Each row was made from one path, in order. Every step used is in the known rows, and no mark comes twice. Write each row's path.
Known rows:
sarid > telu: [ 16.9  -4.3   5.0   1.0 -12.9  -1.3  -3.7   1.2  -9.9  13.6  -7.0  -5.4
  10.7  -4.4  -2.3   0.5  -6.6  22.3  -1.9   5.2   1.2  -2.3   4.7  -7.9
   6.6  13.2]
fesak > telu: [ 16.3  -2.4  13.5  -1.5  -3.0  -2.3  -4.6   0.4   3.4   7.3  -9.1  -8.0
  15.7 -13.2   2.8  -3.7  -4.8  14.1   6.9   7.5  -8.1  -4.9  -0.4 -12.6
   2.3  28.8]
telu > sarid: [ 13.9  -5.7   7.0  -2.7 -12.2  -1.8   4.7  -1.0   1.6  -4.0  -0.4  -1.4
   5.6  -9.8  -3.9   0.2  -2.5  27.9  11.9  -0.5  -4.7  -7.7  -7.4  -1.0
  10.1  18.1]
telu > geged: [  9.2 -11.7   5.5   6.2  -3.0   7.7   1.7  -0.2  -1.5  -0.2  -3.7   2.4
  20.4  -9.7  -3.8  -8.9  -0.3  18.7   7.2  -7.4  -7.2  -7.9   1.5  10.0
  -5.3   9.7]
telu > sarid > zusozu > fesak: [ 26.0  -3.3   8.5   9.2 -15.8   9.0   3.0   3.5  -3.4  18.3  -0.6 -12.6
   0.9 -13.2   1.2  16.0   6.3  32.2   2.6  -1.7  -3.5 -16.7   2.0 -13.8
   6.7  17.0]
baso > fesak > zusozu: [ 15.0  -4.9   0.6  -7.8  -7.5  -9.8  -9.2   1.8  14.5  26.3 -13.2 -12.7
  -2.6 -17.7  13.1  -7.1   2.3  20.2  24.3   0.2   2.9 -11.7   5.3 -16.5
  -2.8   6.5]
sarid > telu > geged > gulu > fesak: [ 19.8 -14.3   0.7  28.1  -3.7  -6.1   3.1   1.5 -16.6   5.2  -7.8  -3.3
  29.5 -10.6  -6.2   4.8  -0.7  38.7 -10.7  -7.0  -1.9 -12.2  36.3   4.6
  -5.6  19.7]
baso > rimem > telu: [  8.3  -1.4  10.9  -2.8  -5.8  -4.2  -9.2 -11.0  -9.2  10.4 -11.1 -10.1
  13.4 -21.5   2.0 -21.5  -7.7  25.0  10.9  -4.3  -5.0  -5.0  14.2  -7.5
   2.9  33.9]
rimem > telu > geged > gulu: [  3.6 -11.5  12.3  13.1  -2.7   6.3  -3.1   5.9 -13.8  -7.7 -14.5   7.2
  27.2 -13.9 -10.2 -19.4  -7.4  35.1  10.6  -3.3  -7.4 -11.9  24.7  13.4
   3.9  38.4]
rimem > telu > sarid > zusozu > fesak: [ 25.8  -1.0  16.8   8.4 -15.2  13.2  -3.5   7.4 -11.4  15.6  -3.1 -15.1
   3.1 -14.5  -2.6  11.2  -1.0  34.3   2.5  -1.8  -3.8 -19.4  13.7 -15.1
  14.2  41.0]
zusozu > fesak > gulu: [ 12.4 -11.6  17.7  -6.4  -0.9   8.4  -7.0  -8.9   6.0  11.9  -8.5  -9.7
   0.9 -12.1  -2.8  17.2  -0.3  11.1   1.6  12.2  -4.5  -5.4  -1.7  -1.8
  -5.2  16.2]
geged > gulu > fesak > baso: [  3.9  -8.6  19.7   9.8  -3.7 -13.8  -5.4  -7.4   6.7   4.3 -19.3   0.8
  11.6 -14.9   4.6  -1.2   2.1  35.5   7.2 -11.8   3.9  -8.0  13.1  -3.2
  -9.4   8.4]
baso > rimem > telu > sarid > zusozu > fesak > gulu > geged: [ 25.8 -18.1   9.5  17.7  -0.8  15.9  -5.2   2.3 -15.6  21.1   1.6  -6.3
  13.5 -26.6   1.3  18.4  -7.1  44.2   0.0  -1.4 -17.0 -14.2  26.4  -2.5
   2.5  64.2]
geged > telu > sarid: [ 17.9  -5.9  -2.9   2.6 -16.7  -6.4   2.1  -0.1  -6.1   3.9  -2.6   4.8
  12.1  -6.0 -14.3   2.3  -4.4  28.1  22.7  -6.7  -4.8  -9.2  -0.6   2.2
  16.7  25.1]
zusozu > fesak > telu > sarid: [ 27.3  -4.0  15.3  -1.0  -6.7  -0.7   4.2  -8.8   1.5   4.2  -0.3 -16.0
  12.2 -18.6  -3.8  18.0   2.1  20.8   8.7   4.5 -13.2 -18.9   2.1 -17.8
   7.5  37.8]
telu > geged > gulu > fesak > zusozu: [ 24.7 -13.4  -2.2  26.0   7.7  -5.4   2.4   7.5  -6.7  13.3  -9.1  -3.2
  21.9 -21.9   8.6   1.0   5.0  31.7   7.3  -0.6   3.5 -18.2  28.6   4.7
 -10.2  19.5]
mibik > telu: [  7.6  -3.7  11.1  -2.4 -11.9   1.6 -14.2  -0.5  -5.1  -0.6  -4.5  -1.0
   9.3  -5.4   6.5 -17.1   3.2  28.1   7.7   1.5  -4.4  -8.0  -1.9  -5.0
   1.1  17.8]
sarid > zusozu > fesak > telu > geged: [ 29.8  -8.6  10.7  18.8  -1.7  18.4  -0.9   7.8  -4.1  21.9  -3.2 -15.5
  23.3 -18.6   2.6  13.6   3.9  19.9  -1.1  -2.3 -12.5 -18.4  13.7 -13.2
  -6.6  32.6]
mibik > telu > geged > gulu: [  4.7 -11.8   4.8  15.5  -4.7   5.6  -7.3   5.5 -13.0 -11.9  -9.1   9.6
  28.9  -9.9  -0.3 -20.9   2.9  46.8   9.3  -1.5  -9.1 -13.1  15.3  11.7
  -2.4  27.4]
rimem > telu: [  6.2  -2.0  18.8  -2.9  -8.4   2.3 -10.3   0.8  -7.5   3.7 -10.4  -3.5
   9.3  -9.3  -3.5 -14.9  -7.2  17.2   8.7  -1.0  -2.0  -5.2   7.8  -3.9
   8.0  27.6]
gulu > geged > telu > sarid > zusozu > fesak: [ 26.9 -11.9  -5.6  27.8 -10.1   9.3   2.8   5.7 -19.3  26.2   4.5   6.8
  18.2  -9.2 -12.1  16.9   7.9  37.0   8.2 -12.8 -10.9 -18.0  19.1  -2.1
  11.6  31.4]
rimem > telu > geged: [  8.5 -11.2  14.6   4.6  -2.7  11.9  -6.2   4.2  -6.8  -5.5  -5.5  -0.5
  25.0 -11.1  -7.0 -14.5  -5.7  18.3   8.1 -10.7  -6.1 -10.3  13.5   7.9
   3.4  31.0]
geged > gulu > fesak > telu: [ 16.3  -3.6  15.1  16.8   1.9 -14.1  -1.9  -2.0  -2.0  11.5 -13.4  -8.8
  23.2 -19.2   3.0  -0.3  -0.4  26.3  -3.8   3.9  -6.4  -9.8  22.3 -14.8
  -4.6  32.9]

Which path is each row?
[ 17.1  -1.7  21.9   2.1 -10.6   5.2 -13.4 -10.7  -3.0  27.9 -16.9 -19.1
   6.9 -26.1  11.0   3.7  -2.1  36.4  14.4 -14.9  -1.2 -14.0  17.6 -19.1
  -4.1  31.7]
sarid > zusozu > fesak > baso > rimem > telu
[ 13.7 -11.1   5.1  16.5   1.3   1.6   2.5   6.7  -3.2  -2.4 -12.9   3.4
  34.2 -18.5  -2.6  -8.8  -4.8  32.1  12.0   4.1 -14.2  -9.5  14.2   4.8
  -2.3  38.2]
fesak > telu > geged > gulu
[ 19.6 -24.1  -8.0  14.3 -12.3   4.6  -6.5  18.7   0.2  26.6  -3.8  12.1
  11.1 -10.7  -5.1  16.3  -9.4  44.8  17.3 -12.8 -14.4  -5.5  13.6   3.2
   7.1  39.0]
baso > fesak > gulu > geged > telu > sarid > zusozu
[ 23.7  -6.8  12.8  16.4  -2.5 -15.6   5.3   1.2  -1.0  -0.2  -7.2  -8.6
  21.0 -20.6  -0.7   8.3  -1.7  38.4   0.9   1.5  -7.7 -13.7  20.3 -11.7
   4.2  44.0]
geged > gulu > fesak > telu > sarid
[ 19.4 -12.5   0.4   9.0  -8.8   7.8   0.9   2.9 -11.6   4.2  -2.7  -2.4
  23.7  -5.0  -4.5   1.3  -5.6  23.9  -0.7  -3.2  -3.6  -7.9  11.1   4.8
  -0.1  16.9]
sarid > telu > geged
[ 36.8  -3.8  12.6  19.7  -9.1  -0.7   0.8  14.7   0.2  16.9   1.7 -17.6
  14.7 -19.1   9.3  19.8  -2.8  30.7  -7.3  -3.5  -5.8 -12.5  12.2 -22.1
   2.5  40.6]
gulu > fesak > telu > sarid > zusozu
[ 28.1   1.0  13.2  12.4  -6.9  10.3  -4.3   4.7  -3.2  31.1  -8.4 -18.6
  10.2 -17.3   6.6  13.8   2.7  17.3  -1.3   7.3  -6.9 -14.0   8.4 -25.2
  -2.7  28.7]
sarid > zusozu > fesak > telu
[ 27.3  -6.7  15.0   7.4  -3.6  -8.4   3.1  -0.7   2.7   0.4   1.0 -15.7
  15.5 -17.7   1.6  12.8  -0.6  22.5  -1.6  -4.0  -7.9 -13.3  10.0 -14.8
   3.5  39.9]
gulu > fesak > telu > sarid
[ 24.6  -4.5  10.8   3.3 -15.6   1.5   2.0 -10.7   4.8  21.3  -6.1 -17.5
   4.2 -26.3  10.8  15.8   2.3  45.8  18.1 -14.9  -5.2 -16.1   1.4 -17.4
  -2.1  23.3]
telu > sarid > zusozu > fesak > baso > rimem
[  8.7 -19.1  12.6   7.4   9.8  11.9  -5.2  -8.0  -4.1  14.1  -2.4   3.8
   9.9 -12.0  -4.5  15.1   2.2  13.4  -2.9   7.3 -11.8  -7.2   9.4   7.4
  -7.8  24.4]
zusozu > fesak > gulu > geged
[ 16.0 -14.4  -7.3  15.0  -6.6  -4.1   4.3   0.4 -14.2   5.5   4.3  16.9
  23.4  -6.5 -15.7  -0.4  -1.6  32.4  16.8 -13.1 -12.0  -9.7   9.4   9.6
  15.4  31.3]
gulu > geged > telu > sarid
[  8.6 -18.1  15.9  17.9  -3.0  -2.2 -12.7  -1.8  -4.1 -14.3 -11.3   4.2
  27.5 -13.7   8.3  -5.5   7.1  50.5   9.5 -20.7  -4.8 -16.7  24.5   7.4
 -13.0  23.9]
mibik > telu > geged > gulu > fesak > baso
[  5.8 -20.4   8.8   6.7   7.3  10.3  -6.5   1.6   0.0   9.1  -3.4  13.8
  13.3 -10.3  -1.1   3.4  -6.2  17.8  -0.6   4.5 -10.8   2.4   1.8  13.0
  -5.2  26.1]
fesak > gulu > geged
[ 35.9 -15.2  -7.5  30.0   1.3  -7.5   1.1  11.6 -15.8  16.3  -7.7  -8.3
  24.7 -16.4   7.5  12.8  -1.6  39.4  -1.6   2.9   5.1 -18.5  40.0  -0.5
  -6.8  26.9]
sarid > telu > geged > gulu > fesak > zusozu
[ 32.3 -12.5   3.1   9.0 -14.0  10.3  -3.9  12.1  -5.7  23.3  -3.1  -6.0
   2.2 -10.4  -7.8  34.8  -5.0  32.7  12.9   5.6  -6.1 -11.2   4.7  -3.2
   9.7  36.3]
geged > telu > sarid > zusozu > fesak > gulu
[ 13.9 -20.4   3.5  12.0   4.8   8.0  -6.8  -6.4 -11.6  20.0  -3.0  10.3
  15.5  -7.9 -15.8  17.3   0.6  14.6   7.6  -0.1 -12.3  -8.1  13.6  10.0
  -1.2  30.0]
zusozu > fesak > gulu > geged > telu
[ 23.5 -20.3  16.9  17.8  -2.0  22.9  -8.1  13.2 -12.6  14.4   1.1   0.0
   9.7 -15.3  -2.8  25.9  -7.1  37.3  -2.5   2.0 -11.8 -14.2  20.1   0.9
   8.7  58.1]
rimem > telu > sarid > zusozu > fesak > gulu > geged
[  4.0 -23.4  -3.7   3.3  -2.7  -3.9 -12.8   1.2   3.5  19.2  -8.9  14.4
  12.2  -9.3  -9.4   1.8  -6.2  23.1  18.9 -11.0 -13.0  -1.1  14.3   7.0
  -2.3  25.1]
baso > fesak > gulu > geged > telu
[ 14.4 -11.3  13.8  18.8  -5.6   7.4  -6.5  -3.7 -10.1  15.2 -20.6  -8.5
  26.5 -29.7   4.3  -0.8  -1.4  54.9  18.1 -17.6  -7.1 -20.5  32.7  -3.1
  -8.7  42.9]
sarid > zusozu > fesak > baso > rimem > telu > geged > gulu
[  7.0  -9.9   3.5  14.1  -1.4  -1.5  -1.5  -6.6 -15.0   0.2 -14.5   1.4
  32.9 -25.3  -5.5 -24.9  -7.7  42.7  15.2  -7.2 -11.3 -12.0  30.4   9.4
  -0.6  42.6]
baso > rimem > telu > geged > gulu
[ 27.7  -1.9   9.6   9.2 -14.3   4.2  -1.9  -4.5 -13.7  22.5  -2.7 -20.5
   9.2 -25.8   2.3   5.1  -1.7  42.1   7.5  -5.4  -7.2 -18.2  20.2 -17.7
   9.1  45.8]
baso > rimem > telu > sarid > zusozu > fesak
[  8.4 -13.6   7.0  25.6   1.7  -4.7   2.9  -1.7  -7.6   1.8  -7.3   1.0
  25.4 -15.6  -4.7  -6.4   5.3  29.6  -4.7 -10.3  -4.6 -12.6  25.9   9.0
 -10.1  13.8]
telu > geged > gulu > fesak
[ 24.3  -4.4   7.8   2.0 -20.0  -2.0  -2.3  14.7  12.7  20.0  -7.3 -14.8
   8.2 -19.6   9.4   7.4  -5.3  36.4  13.5  -6.6 -12.1 -11.0   4.1 -25.9
   6.3  37.0]
baso > fesak > telu > sarid > zusozu
[  4.9 -12.3   1.9  15.4  -1.6   2.4   4.3   3.2  -6.5  -3.1 -11.3  10.0
  26.8 -13.6  -7.6 -15.3  -1.0  32.0  10.4  -1.8  -7.8  -9.6  11.0  13.6
  -3.1  15.9]
telu > geged > gulu
[ 25.7 -20.2  10.3  17.1  -4.2  23.2 -11.5  12.1 -12.2   9.5   6.1   2.9
  10.5 -10.3   6.8  25.6   4.2  47.6  -4.6   4.8 -14.4 -15.8  10.7   0.9
   1.6  48.8]
mibik > telu > sarid > zusozu > fesak > gulu > geged
[ 31.5  -3.9   8.7  28.5  -7.8  -7.5   4.0  16.6  -5.0  15.7  -7.4  -9.6
  19.4 -21.4   7.8  14.7  -3.0  47.8  -3.4   1.7  -6.5 -12.5  22.0 -18.6
   4.2  46.4]
geged > gulu > fesak > telu > sarid > zusozu
[ 30.0  -4.9   0.7   8.8 -19.7  -4.4  -0.7  -9.7  -2.9  25.5  -8.2 -12.1
  10.7 -22.0  -0.6  19.1   1.8  48.1  31.4 -21.1  -5.3 -15.9   8.3 -12.6
   5.1  30.3]
geged > telu > sarid > zusozu > fesak > baso > rimem
[ 28.6  -6.8   7.0   7.2 -21.1   2.4  -3.4   2.5   0.1  19.6  -7.4  -5.2
   5.7 -10.8  -5.0  25.0   1.4  40.2  25.9 -17.0  -0.8 -17.1   1.3 -10.4
  11.0  23.9]
geged > telu > sarid > zusozu > fesak > baso
[ 21.5  -4.8  14.3   1.6 -17.3   2.9  -6.8   3.5  -0.3  10.6 -10.7 -11.5
   9.8 -23.5  12.0  -0.3 -12.6  52.5  22.2 -17.1  -4.2  -9.7   8.8 -10.8
   8.9  48.0]
fesak > baso > rimem > telu > sarid > zusozu
